What can hang from each mark:
lagit: bokir
bokir: lami togazef
togazef: biraz bokir
puvuf: lagit
rigo: notu
lami: biraz bokir
luti: lami notu
biraz: lagit lami togazef
notu: luti rigo

Each row was made from one small tree. Brackets hold a mark, then the marks that hang from it, in alphabetical order. Every link used is in the known rows. Write each row's tree.
In the rows, zero is written as 128.
Known rows:
{notu {luti {lami biraz {bokir togazef}}} rigo}: [126 166  93  80  85 136 176 144 124 104 147 113 215 172  92 162 127 120
 116 126 145 117 161 130 136 105 163]
{biraz {lagit bokir}}: [185 113 185 106 128 131  76 136 155 120 138 124 106  99 159 128 131 135
 123 150 116 130 152 144 176 132 128]
{luti {lami {bokir togazef}} {notu rigo}}: [101 144 139  93  89 135 159 148 122 113 156 156 164 132 114 176  75 106
 184 115 171 104 182  97 184 145 217]
{biraz lagit lami}: [184  88 189 119  99 140  94 127 161 148 106 148 159 113 146 147 140 121
  98 180 128 142 153 168 145 152 123]
{lagit {bokir togazef}}: [115 134 156 119 122 118 100 159 116 123 176 122 108 113 106 150 117 108
 126  99 130 174 153  87 174 133 188]
{biraz lagit lami togazef}: [134  77 185 115 124 142 126 164 154 137  88 166 166 129 148 151 126  94
  96 162 133 161 152 135 133 184 116]
{togazef biraz}: [146  87 173 125  88  94 147 135 125 106 165 109 107  75 154 128 149 159
 109 165 112 149 120 105 113 154 178]
{lagit {bokir {lami biraz}}}: [113 167 162 112 158 136 112 125 134 111 139 124 123 138 108 108 118 110
 128  87 112 102 140 127 138 112 156]
{bokir {lami biraz} togazef}: [ 81 175 148 122  95 150 159 120 121 166 141 143 158 154  73 112 101 100
 138  49 146 115 161  99 141 133 186]
{bokir togazef}: [118 121 166 118  67 120 149 147 107 156 171 128 142 100 104 151 114 114
 120 102 141 165 151  99 160 154 197]
{notu {luti {lami bokir}} rigo}: [179 165 130  67  83 123 169 145 125  86 160 103 164 159 122 170 133 139
 104 172 128 112 138 161 142 124 175]
{togazef {biraz lagit lami} bokir}: [167  79 180 127 124 137 138 127 172 134 112 101 138  91 158 149 144 158
 111 206 132 157 134 167  85 168 149]
{bokir {togazef biraz}}: [110 101 153 136  70 108 146 149 113 132 174 123 109  99 119 135 131 140
 125 125 135 176 142  70 137 155 201]
{biraz {lami bokir}}: [150 122 178 125 123 122 150 129 158 130 128 124 137 129 127 160 104 103
 120 175 141 145 117 168 135 137 158]
{bokir lami togazef}: [108 181 173 116  79 146 153 132 113 162 162 137 104 157  78 126  96 109
 138  69 142 135 149 104 160 157 218]
{lami biraz bokir}: [127 129 154 115 117 120 181 107 158 136 138 106 169 100 137 122  99 116
 143 127 142 100 119 156 125 108 137]
{puvuf lagit}: [181 102 189  88  82  99 167 112 124 165 200 122 113  86 157 146 107 124
  51 144 125 104 123 131 148 167 131]
{rigo {notu {luti {lami biraz bokir}}}}: [155 153 165  79 106 131 185 137 146 104 131 106 204 121 122 178 134 133
 113 159  83  79 119 151 125 125 163]
{bokir lami}: [144 173 196 102  96 135 156 118 124 139 150 128 101 129 111 117 113 122
 122 107 121 106 126 142 142 158 193]
{notu {luti {lami biraz bokir}} rigo}: [156 159 110  71  96 131 172 135 130  88 143 108 212 156 116 155 137 132
 101 155 129  94 146 156 122 104 148]
{togazef biraz bokir}: [144 101 179 115 106 110 191 133 132 124 161  73 118  56 152 145 135 170
 118 170 122 154 109 140  85 171 192]
{puvuf {lagit bokir}}: [170 112 180  91 132  95 122 124 133 137 202 113  84  99 158 148 109 117
  60 139 116 117 129 119 164 150 124]
{lami {biraz lagit}}: [160  93 165 108  95 138 126 111 155 148 116 130 197  80 151 114 135 132
 114 130 126 100 156 151 134 123 105]
{rigo {notu luti}}: [179 119 182  71  63 121 180 156 135 125 154 110 154  91 138 168 150 135
 111 139  50 119 113 148 129 156 181]
{luti lami notu}: [150 114 197  99  97 117 131 136 106 105 148 145 186  78 132 168 118 119
 118 139 147  95 177 107 153 170 187]
{rigo {notu {luti {lami {biraz lagit} bokir}}}}: [181 147 168  78 106 145 162 129 174 112 109 115 198 128 134 166 137 142
 122 170  86  66 134 167 140 125 135]
{luti {lami {biraz togazef} bokir}}: [ 83 143 166 112 157 122 181 133 126  97 118 127 202 122 119 152 102 107
 102 148 166 105 132 114 126 149 144]

Write each row's tree:
[178  90 182 115 103 128 161 121 158 138 139  86 116  66 171 132 134 180
 130 184 129 143 128 155 102 169 159]  {togazef {biraz lagit} bokir}
[115 130 149 139  90 112 171 134 148 129 167 108  85 128 128 133  96 136
 162 135 153 157 122  99 147 138 198]  {lami {bokir {togazef biraz}}}
[171  66 176 137 105 121  95 133 163 119 113 136 124 108 159 131 160 150
 105 204 120 150 145 133 117 151 132]  {togazef {biraz lagit lami}}
[133 104 153 118 122  92 119 140 133 137 211 118  62 122 144 143 110 123
  79 126 128 143 141  65 161 149 147]  {puvuf {lagit {bokir {togazef biraz}}}}
[152 133 172  73  94 127 168 145 124 103 132 114 225  94 117 180 165 134
  85 152  69  87 133 134 118 139 163]  {rigo {notu {luti {lami biraz}}}}
[143 156 105  91  76 119 165 160 123  80 169 107 141 174 108 163 137 149
 121 167 136 141 148 111 139 123 194]  {notu {luti {lami {bokir {togazef biraz}}}} rigo}
[132 153 198  89 128 164 195 140 153 159 104 124 119 129 139 124  90 119
 136 113 139 122 134 160 122 203 158]  {biraz lagit {togazef {bokir lami}}}
[125  94 149 130 140  99 100 146 140 131 190 133  79 140 133 160 116 106
  63 148 131 160 148  72 148 150 136]  {puvuf {lagit {bokir {togazef {biraz lami}}}}}
[147 171 171 116 125 157  75 136 153 143 136 141  77 166 109 115 104 121
 152  90 135 128 173 118 195 133 165]  {biraz {lagit {bokir lami togazef}}}
[173 135 166  76 129 143 107 151 151  91 113 119 198 117 130 169 163 139
 101 157  67  83 154 139 147 120 132]  {rigo {notu {luti {lami {biraz {lagit bokir}}}}}}
[134  85 175 129 126 116 168 139 140 123 135  92 141  80 139 164 144 147
 101 195 127 175 117 149  66 169 182]  {togazef {biraz lami} bokir}
[135 153 185 115 115 132 195 119 137 129 152  82  82 104 127 123 120 163
 134 139 125 127 111 144  83 174 209]  {togazef biraz {bokir lami}}
[130 134 158  84 101 125 160 135 129  97 149 148 162 110 139 169  90 121
 168 149 155  78 163 129 168 145 199]  {luti {lami bokir} {notu rigo}}
[ 98 159 162 136  86 133 149 134 120 138 161 132  73 154  91 111 116 136
 148  93 136 146 144  76 137 158 222]  {bokir lami {togazef biraz}}
[128 152 166 137  83 149 124 126 147 148 138 145  69 164 109 102 115 145
 158 106 140 131 159  90 155 156 193]  {bokir lami {togazef {biraz lagit}}}
[113  82 162 106 114 137 158 142 148 140  96 149 204  94 153 113 122 106
 111 115 131 119 151 120 124 155  99]  {lami {biraz lagit togazef}}
[182 127 119  64  79 143 130 137 127  95 123 127 235 138 126 147 170 142
  82 159 116  95 177 154 129 113 120]  {notu {luti {lami {biraz lagit}}} rigo}
[147 169 168  84  83 131 179 156 135 118 150 115 160 140 100 194 121 127
 126 146  99 115 130 126 158 147 204]  {rigo {notu {luti {lami {bokir togazef}}}}}
[152 175 111  75  73 131 168 154 120 101 164 113 164 177  97 174 122 125
 116 143 142 136 153 133 158 125 192]  {notu {luti {lami {bokir togazef}}} rigo}
[ 95 141 134 124 102 129 181 117 150 154 145 115 171 125 107 129  82 104
 158  90 162 127 140 123 144 110 160]  {lami biraz {bokir togazef}}
[132 169 167 105 128 122 124 126 130 160 202 132  54 168 106 136  81  99
  88  82 136 113 147  94 182 150 157]  {puvuf {lagit {bokir lami togazef}}}
[128 132 135 124 100 150 152 109 180 168 120 127 167 136 125 117  83 112
 168 103 166 112 158 140 162 107 126]  {lami {biraz lagit} {bokir togazef}}
[107 145 172 105 120 160 161 125 152 147  92 152 159 149 125  90 105 104
 134  86 133  88 148 128 126 159 127]  {bokir {lami {biraz lagit togazef}}}
[102 101 139  82  96 128 144 136 105  98 133 161 250  80 130 159 128 115
 128 120 134  75 188 107 138 136 168]  {luti {lami biraz} {notu rigo}}
[ 61 114 128  84 131 133 193 152 128  91 116 165 228 119 137 154  85  88
 166 114 159  78 170 100 135 148 164]  {luti {lami {biraz togazef} bokir} {notu rigo}}
[121 170 177  98 125 152 202 104 135 156 133  92 169 103 105 126 103 127
 127  95 133  96 126 172  91 150 178]  {togazef {bokir {lami biraz}}}
[139  96 165 143 121 106 144 132 160 104 134 115 104 125 147 145 129 136
 125 200 133 155 113 134 109 139 167]  {togazef {biraz {lami bokir}}}
[162 162 186  91 142 115 127 115 138 142 193 123  51 143 132 128  94 110
  74 111 118  89 127 123 164 150 141]  {puvuf {lagit {bokir lami}}}
[ 62  89 137  79 112 129 168 164  99  89 117 175 250  93 132 159 119  92
 128 106 141  91 184  77 124 163 166]  {luti {lami {biraz togazef}} {notu rigo}}
[140 155 168  95 153 120 130 102 145 142 177 124  98 143 127 118  95 104
  75  97 118  74 138 122 147 131 116]  {puvuf {lagit {bokir {lami biraz}}}}
[187 117 182 123 118 143 115 118 193 146 101 135 130 139 150 144 105 115
 134 188 147 127 139 190 155 138 122]  {biraz lagit {lami bokir}}
[124  86 179 119 170 138  82 180 160 110  87 161 138 143 147 149 128  86
 106 159 123 172 157 123 147 166 109]  {biraz {lagit bokir} lami togazef}
[119 170 170 123 115 122 150 129 116 122 160 122 142 136  95 175  94 126
 119 149 178 130 141 112 175 143 200]  {luti {lami {bokir togazef}}}
[163 122 157 114 114 144 154  98 189 147 114 117 167 112 155 109  97 127
 154 139 146  87 140 174 145 106 103]  {lami {biraz lagit} bokir}
[164 130 176 127 134 131  83 131 166  98 135 123  47 139 153  93 136 160
 144 155 111 117 143 114 148 137 155]  {togazef {biraz {lagit {bokir lami}}}}
